Each row was made from one small tree. The marks that hang from a mark follow it in brackets, in the order of their numbers. Every link used is in the known rows. Write each row's tree.
Known rows
j_855(j_966): [  6.5  -7.6   4.9 -19.4  13.7  -2.7  21.2 -33.9   4.2 -27.9   0.8   4.4
 -10.9 -16.1  -3.2 -15.1 -10.0  -4.1 -15.3  -0.4  14.3  -1.0  -4.5  35.7
 -28.2  -4.8  15.9  31.1   8.4  16.2   0.2   0.5]
j_854(j_855): [-20.7 -21.5  12.0   7.4  18.0 -20.9  18.1  -6.5   7.9  -9.5 -20.4 -15.2
   7.7 -11.2  23.1 -22.5 -10.7 -43.1 -11.8 -24.1  -5.8   6.3  -4.9  23.5
  13.7 -11.9   4.3 -15.4   4.3 -13.9  14.5  49.2]
j_712(j_408 j_855): [-43.3  21.4  -0.4 -18.2  22.7  41.8 -42.6   6.8  36.3   1.9 -31.2   8.9
  33.2 -18.1   8.9   6.9  -4.6 -38.9 -43.0 -21.5 -35.5  15.6 -15.9  17.7
   0.1   7.9  -6.4 -63.3 -18.2   9.6  36.4  -6.8]
j_890(j_581(j_712(j_855))): [-36.4 -15.1  -0.7 -17.9  24.9  21.3  -9.4 -17.6  17.7   6.6   5.5 -16.8
   2.2   6.0  44.8  -7.5  -9.3 -36.1   9.8 -13.2   5.6  21.0 -13.2  -0.8
  16.5 -12.3  15.2 -42.3  -4.2  -2.6  24.3  -7.4]
j_581(j_712(j_408 j_855) j_890): [-73.0  17.0  47.1 -24.8  34.5  66.4 -10.6  30.0  37.7   3.5 -18.5 -17.1
  36.1  24.1  10.8 -14.9   9.6 -74.7 -31.0 -14.4 -69.8  20.1  -0.4 -18.2
 -17.6 -37.0 -12.0 -55.1  -5.4   0.2  44.2  39.5]
j_408(j_712): [ -1.3  22.9  -9.2   7.2  15.7   6.8  13.0  -4.7  37.4  -9.6  13.5   4.5
   0.7 -17.4  10.5 -14.3   6.9 -15.1   6.1 -16.8 -19.6   6.8 -25.7 -11.5
  -7.6  -6.6  18.6  13.3  -7.3  17.6  22.7  -2.0]
j_712(j_408 j_855(j_854 j_966(j_243))): [-34.4  13.5 -12.9 -64.0  35.2  40.3 -34.0 -60.6  30.1 -23.0 -14.9  32.2
  17.3 -19.1 -12.8  -2.3  -6.0 -21.8 -70.2 -53.3 -14.8   8.7 -36.0  45.5
 -51.6  -1.5 -24.8 -52.8 -30.1  28.4   5.0 -31.4]
j_966(j_855(j_854(j_243))): [ -7.9 -34.9 -12.0 -23.1  13.8  16.8   5.7 -54.4 -13.9 -19.6  -1.8  23.9
  -8.6  21.7  -4.0 -23.6  19.4 -30.6 -36.3 -57.2 -18.1  20.1 -29.7  51.5
 -46.9 -15.7 -34.8 -33.2  -5.1  14.5 -27.6  16.2]
j_890(j_581(j_712(j_408))): [-27.2   1.2   2.6 -21.2  20.5  38.5 -19.1  -6.1  22.7  12.8   5.7   2.5
  -0.7   6.5  44.7   4.0  -7.0 -24.7  29.4 -12.5   0.4   5.1 -12.1 -21.3
  11.7 -24.9  14.2 -23.0   3.7  -2.4  18.5 -22.4]
j_890(j_581(j_712(j_408 j_855(j_854)))): [-44.5  -6.8   0.2 -31.7  29.6  45.8 -17.5 -20.1  22.1  12.4   2.1  -4.5
   7.4   3.6  41.4   0.1  -7.8 -33.8   0.9 -25.7   4.7  16.3 -20.8  -3.0
   0.8 -18.6  -0.5 -52.5  -9.1   8.4  18.8 -25.7]
j_408(j_712(j_855(j_868 j_966(j_243(j_854))))): [-15.3  13.9 -19.0 -31.1  35.5   9.4  -3.9 -31.7  47.6 -41.4   3.8  10.8
  10.3 -35.1  -4.2 -23.8   9.9 -22.3 -36.3 -49.4 -19.0  22.1 -41.3  26.0
 -32.3   5.4   3.9 -16.5 -14.2  20.3  35.6  -4.0]
j_408(j_712(j_855(j_854(j_243) j_868))): [-21.8   3.7 -10.5 -23.0  24.5  13.3   1.6 -21.9  38.4 -40.8   6.6   9.1
  16.1 -29.3 -10.0 -14.6   4.1 -22.8 -23.5 -50.4 -10.1  25.5 -30.4  28.7
 -25.9   1.6 -21.4 -33.1 -28.8  21.6  23.2  -5.2]
j_581(j_890): [-21.8   7.7  29.5  13.0  18.0  22.2  -3.5  43.9  -1.3  -4.8  10.4 -13.5
   9.1  19.5   7.2  -4.4   9.1 -24.2  -7.7  11.2 -21.5  18.4  13.7 -11.4
  -7.3 -19.2  -5.6 -11.5  21.6  -9.2 -16.9  48.1]
j_868(j_243(j_854(j_855))): [-55.3  14.5 -42.9 -13.1  22.1 -15.5  11.2 -65.6  -4.8   5.7  34.2  23.4
 -21.0   2.8   2.7   1.6  -1.4  -1.8 -23.4 -56.2  -1.2  22.3 -21.9  10.8
  -6.6   2.3 -26.2 -24.8  -9.6 -24.9 -36.7  -3.0]
j_712(j_408 j_855(j_854 j_868)): [-33.6  -9.8  15.1 -50.6  22.8  50.2 -44.8   1.7  21.7 -18.6 -32.4  20.5
  41.8 -25.8 -25.1   7.2   7.1 -16.3 -53.5 -39.0   3.0  13.5 -13.6  41.0
 -37.2   6.3 -53.7 -77.6 -26.2  27.7  29.4 -18.6]
j_855(j_966(j_243)): [ 15.8   3.0 -16.7 -41.8  12.9 -19.1  -6.2 -64.5   9.8 -38.2   7.6  26.9
 -15.3  -6.3 -11.0  -7.4  -6.4   6.8 -16.6 -23.0  -5.1  -8.3 -18.6  28.5
 -33.1  -9.0  17.9  23.4  -0.4   1.9 -15.1 -10.7]
j_855(j_868): [ 17.4 -29.5  23.7 -24.2  -6.0  -5.7 -21.7  23.4  -1.1 -34.8 -15.4  10.3
  20.3 -16.4 -27.5   4.2  12.8  14.0   5.9  -4.8  20.0   0.3  15.4  23.9
 -12.1   2.7 -24.4  -7.5   5.6   1.4  21.7  10.6]
j_581(j_712(j_855(j_868)) j_890): [-57.3 -17.8  55.2 -26.7  27.0  35.7   1.6  29.4  20.3 -18.4 -15.2 -32.2
  33.5  21.9  -6.7 -21.6  14.1 -62.1 -27.0  -7.8 -44.2  24.9  10.6   0.1
 -19.5 -29.2 -19.9 -50.2  -0.8  -3.9  46.5  55.2]
j_855(j_854(j_243) j_868): [  6.0 -32.6   1.7 -56.9  -1.4   8.4  -7.9 -23.4 -19.1 -54.5  10.2  30.1
   5.4  -3.1 -45.8  12.4  -0.1  29.1  -4.0 -51.3  34.0   4.3   0.1  41.5
 -41.7  -4.1 -79.9 -23.1 -20.6   8.1 -28.4 -19.5]
j_243(j_854(j_855(j_966)) j_868): [-16.0 -22.4 -17.0 -11.9  50.4  25.4  18.0 -10.4 -23.9   8.3 -27.6   3.7
 -19.0  -7.3  10.9  -8.3  13.8 -22.9 -44.2 -53.9  17.7  24.6 -21.9  11.7
  -7.1  17.0 -51.1  -9.3  32.8 -14.0  39.1  26.3]
j_854(j_243(j_868) j_855): [-18.7 -21.3 -16.7  -3.2  25.0 -21.0  -1.1 -17.7  -4.4 -41.5 -25.6  18.8
  -4.8  -1.4  14.3   7.5 -23.9 -48.1   5.3 -63.0 -24.5  25.3  -1.4  40.0
  35.1  -2.3 -33.8 -25.0   7.3 -53.1  13.1  50.9]

Write each row's tree
[-25.0   7.4 -12.6  -8.1  24.1  -1.5  -8.3 -21.2  48.3 -34.7   6.6  13.1
  19.0 -33.9  -3.6 -14.2   9.2 -27.3 -16.9 -33.5 -15.1  27.1 -26.7  25.5
 -11.5   4.1   2.3 -30.4 -20.4  12.9  37.6   4.4]  j_408(j_712(j_855(j_868(j_243))))
[-13.4 -31.7   2.5 -37.8  22.4 -31.8  11.8 -36.5   9.5 -85.8 -13.5  15.2
   2.3 -24.0   0.2 -14.4 -32.5 -39.8   0.2 -65.9 -10.4  13.8   1.6  77.2
  -1.6 -14.8 -17.8  -5.9  -1.4 -29.7   0.0  49.3]  j_854(j_243 j_855(j_868 j_966))
[-33.2 -14.8  10.3 -37.9  31.7  37.0 -23.1 -14.1  30.4 -11.2  -6.1   0.0
  12.4 -10.1  36.6  -3.7  -9.5 -34.4   5.7 -21.1   4.0  16.2 -13.8  13.2
   0.3 -17.6  11.0 -40.0  -1.8   5.2  37.9 -13.0]  j_890(j_581(j_712(j_408 j_855(j_868 j_966))))
[-23.5 -23.2  -1.4 -42.8  28.7   9.8 -22.6 -36.0  21.5 -20.1   3.2  -1.7
   1.0  -1.6  30.1  -7.0  -6.5 -26.8   5.5 -28.1   7.8  17.3 -17.0  16.7
  -0.3 -14.2  13.8 -36.1  -4.1  -4.8  24.4  -9.2]  j_890(j_581(j_712(j_855(j_868 j_966(j_243)))))
[-35.3   0.5  -8.0 -41.4  32.5  32.5 -30.9 -36.2  32.9  -4.3   0.2   7.1
   2.8  -1.2  43.3  -1.5 -11.7 -34.3   2.8 -30.3 -10.4  13.0 -23.9   2.9
   1.1 -19.5  19.2 -39.9  -5.7  -2.9  22.4 -20.7]  j_890(j_581(j_712(j_408 j_855(j_966(j_243)))))
[  0.9 -48.6   3.9 -20.5   9.6 -10.6 -24.0 -35.2  -0.4 -37.2 -11.4  39.1
   7.4   0.4 -18.0 -16.5  34.3 -25.7 -24.8 -35.4 -12.9  23.9 -13.7  62.5
 -36.8  -9.0 -14.5 -34.4   9.6   0.9   5.6  39.0]  j_966(j_855(j_868(j_243)))
[-64.9  -2.6  43.1 -13.5  30.5  39.6  11.3  17.2  21.6  -0.6  -8.9 -36.4
  24.0  29.8   7.3 -24.6   8.3 -69.7 -29.8  -6.7 -53.9  25.1   3.8 -11.1
 -15.0 -30.7  -8.0 -44.7  -5.1  -5.1  37.0  51.2]  j_581(j_712(j_855) j_890)
[ -7.1 -35.8   2.6 -51.4   0.5  -8.6  -7.9 -48.7 -17.8 -35.3  23.8  43.7
   3.8  -9.1 -55.1  11.1  14.8  39.2 -17.7 -39.0  54.8   6.9   0.3  45.6
 -54.0  -2.1 -71.5 -28.1 -19.3  13.7 -30.8 -24.6]  j_855(j_854 j_868(j_243))
[ 12.4 -19.2 -45.5 -36.9  31.9  12.3 -47.2 -57.9 -13.7  -6.3 -17.6  50.6
 -18.1  30.8  -3.7  -6.1  49.0 -16.7 -51.5 -85.2 -44.2  23.2 -52.8  15.0
 -36.6   3.5 -35.8 -38.6  22.4 -19.5   3.4  16.4]  j_966(j_243(j_854 j_868) j_855)
[-24.1  10.0 -22.2  -8.7  33.1  18.0   5.7 -27.7  30.9 -22.2   5.5  10.0
   5.5 -19.1  -0.3 -12.0   3.9 -30.6 -26.0 -47.0 -15.1  30.2 -36.3  19.6
 -15.5   6.3 -20.2 -32.2 -22.7  18.1  27.4  -6.0]  j_408(j_712(j_855(j_854(j_243(j_868)))))
[ -8.7 -19.6   1.0 -22.7  27.8 -33.6  15.4 -51.2  13.2 -35.9 -14.8   2.6
  -2.9 -14.4  16.4 -30.6 -15.6 -38.8 -23.0 -41.7  -8.1   1.0 -17.1  44.0
 -10.8 -18.3  16.0  -0.2   4.2 -13.3   3.6  41.4]  j_854(j_855(j_966(j_243)))
[-13.9 -11.7 -11.5 -36.0   4.1  -9.3 -19.5 -19.7  -6.1 -28.1  14.2  33.2
   0.6 -12.6 -33.4  13.7  15.1  28.6  -7.6 -35.3  20.9  13.2   0.0  23.2
 -21.7   7.4 -45.0 -19.4  -3.8 -11.8  -7.7 -11.2]  j_855(j_868(j_243(j_854)))
[-14.7  -6.0   0.3 -27.4  32.8  14.2  13.3 -31.2  40.0 -41.3   2.4   5.9
  14.7 -39.7 -10.6 -28.5   7.4 -25.2 -37.5 -35.7   6.8  21.3 -32.3  43.6
 -43.2   0.9  -9.1 -17.4 -20.2  41.4  34.2  -2.6]  j_408(j_712(j_855(j_854 j_868 j_966)))
[ -2.0 -26.9   0.0 -18.5  30.9 -31.2   8.4 -47.2   7.5 -35.9 -24.0  10.4
  -3.5 -14.4  11.3 -22.8  -9.3 -37.7 -23.5 -42.0  -2.5   5.9 -14.4  45.2
  -6.2 -12.4   6.8  -1.2  11.8 -18.5  17.9  46.2]  j_854(j_855(j_966(j_243(j_868))))
[-66.0 -12.5  44.0 -35.8  39.6  46.6  32.0 -14.4  13.2 -12.1   0.1 -31.5
  17.1  23.3  -3.7 -35.2   5.5 -63.6 -47.4 -17.0 -30.2  23.5  -4.1  11.2
 -45.5 -35.2 -22.9 -35.0  -8.4  16.1  21.4  39.9]  j_581(j_712(j_855(j_854 j_966)) j_890)
[-35.9 -11.5   9.6 -32.9  25.9  38.1 -30.4  -2.8  29.8  -0.6  -6.6  -0.9
  15.9  -4.3  36.5   2.3  -4.7 -34.5  12.2 -18.9   0.5  17.0 -11.1   2.9
  10.6 -16.4   5.3 -52.4  -4.1  -0.1  37.1 -13.6]  j_890(j_581(j_712(j_408 j_855(j_868))))
[-44.2 -11.5  -0.4 -40.1  31.8  28.2 -25.8 -35.7  30.8 -14.0   4.8  14.1
   8.3  -9.5  31.1   2.2  -8.5 -32.6   4.7 -26.6   5.3  22.0 -12.7  19.2
  -1.6 -17.6   8.7 -44.1  -5.4  -1.6  25.5 -17.7]  j_890(j_581(j_712(j_408 j_855(j_868(j_243) j_966))))
[-29.6   5.5 -12.5 -61.0  39.6  42.7 -40.4 -55.5  24.2 -21.1 -26.4  39.1
  18.6 -18.0 -17.1   4.5   0.5 -22.9 -71.0 -53.8  -9.6  12.5 -33.5  45.7
 -47.8   3.0 -35.4 -55.5 -20.3  22.4  18.7 -27.8]  j_712(j_408 j_855(j_854 j_966(j_243(j_868))))
[-33.9  22.0 -21.4 -50.0  43.8  43.3 -48.6 -33.0  31.7 -14.9 -30.2  32.4
  14.9 -21.0  -1.4   6.6   0.5 -29.2 -64.2 -51.3 -33.7  16.2 -33.0  30.1
 -24.1  10.0 -14.6 -51.2  -9.2   6.2  33.9 -17.0]  j_712(j_408 j_855(j_966(j_243(j_854 j_868))))
[-66.5  17.9  28.1 -48.1  51.1  71.4 -14.5   2.4  30.6  -4.8 -20.5  -2.2
  21.7  24.7   4.0 -13.9  15.6 -66.1 -49.8 -39.5 -67.8  23.3 -14.5 -12.0
 -34.0 -31.8 -24.8 -44.8   3.0  -4.1  48.5  29.8]  j_581(j_712(j_408 j_855(j_966(j_243(j_854 j_868)))) j_890)
[-66.5  12.5  37.0 -55.4  42.8  66.2  -3.2 -18.2  32.9 -12.6  -6.5  -2.8
  26.1  24.4  -3.5 -21.3   5.6 -61.4 -49.1 -36.2 -55.8  14.4 -14.8   0.5
 -52.0 -43.5 -25.2 -46.8 -12.4  12.5  23.5  21.7]  j_581(j_712(j_408 j_855(j_854 j_966(j_243))) j_890)
[-45.7 -15.4  -1.8 -48.8  33.4  34.2 -20.3 -45.0  24.4 -11.6  10.0  14.7
   5.0  -6.8  24.4  -0.5  -6.7 -26.8  -4.0 -34.2  16.8  20.8 -17.6  22.1
 -13.5 -18.8  -6.8 -47.1 -11.0   8.9  16.2 -26.5]  j_890(j_581(j_712(j_408 j_855(j_854 j_868(j_243) j_966))))
[-16.0   3.9  -2.0  -6.5  24.4   6.6  -5.6   0.4  46.5 -31.0  -4.8   0.5
  22.8 -34.1  -0.1 -18.6  10.0 -29.7 -18.0 -26.4 -16.9  22.9 -25.1  20.7
 -10.2   6.0   5.4 -27.6 -15.3  19.4  49.1   9.7]  j_408(j_712(j_855(j_868)))
[-26.8  14.7 -12.4 -46.5  37.2  31.3 -54.6 -33.6  36.5 -26.4 -34.5  37.1
  21.6 -24.4  -3.6   8.2  -3.5 -35.2 -55.9 -40.1 -34.9  14.2 -26.0  39.3
 -20.7   7.0  -4.9 -47.1  -9.1   5.4  39.5  -9.7]  j_712(j_408 j_855(j_966(j_243(j_868))))
[-36.3  -3.9  -8.6 -47.5  33.7  37.5 -24.0 -47.2  28.1  -4.1   7.1   8.0
   0.8   1.7  36.0  -3.7  -8.0 -29.4  -5.1 -38.6   1.1  12.1 -28.4   5.4
 -11.8 -21.6   3.7 -43.3 -10.6   6.5  12.0 -29.7]  j_890(j_581(j_712(j_408 j_855(j_854 j_966(j_243)))))
[-53.1  10.6 -41.0 -19.6  27.2 -17.3  18.2 -78.0  -3.5  -4.2  34.1  25.3
 -23.2  -3.3   2.9  -2.9  -4.8  -5.2 -29.7 -56.7   3.2  21.0 -24.0  22.9
 -16.9  -0.1 -19.6 -13.6  -6.5 -19.5 -35.8  -3.1]  j_868(j_243(j_854(j_855(j_966))))
[  4.4 -56.0   3.4 -39.9  10.6  13.0 -10.5 -38.1 -13.0 -46.4 -11.3  31.6
   4.3  11.0 -24.6 -20.0  27.2 -21.1 -32.8 -59.6  -4.2  20.9 -19.8  66.7
 -54.9 -13.7 -51.3 -37.7  -2.7  14.0 -12.7  22.3]  j_966(j_855(j_854(j_243) j_868))
[  0.2 -45.3   6.0 -71.1  14.4 -10.9  13.4 -85.0 -11.3 -62.0  23.9  49.3
  -6.0 -25.5 -58.5  -4.9   5.7  34.0 -32.0 -37.7  66.9   6.5  -5.4  79.3
 -82.0  -8.3 -56.5   4.0 -14.4  30.0 -29.5 -24.7]  j_855(j_854 j_868(j_243) j_966)
[ 22.6 -15.3  -6.9 -71.2  15.1  -7.7 -22.1 -44.0   1.6 -60.7  -0.2  32.8
  -4.7 -18.1 -34.9  -4.1  10.6  27.0 -24.3 -46.0  14.0  -5.2 -14.8  40.7
 -52.2  -1.4 -21.5  12.4   6.5   3.3   0.0 -10.8]  j_855(j_868 j_966(j_243(j_854)))
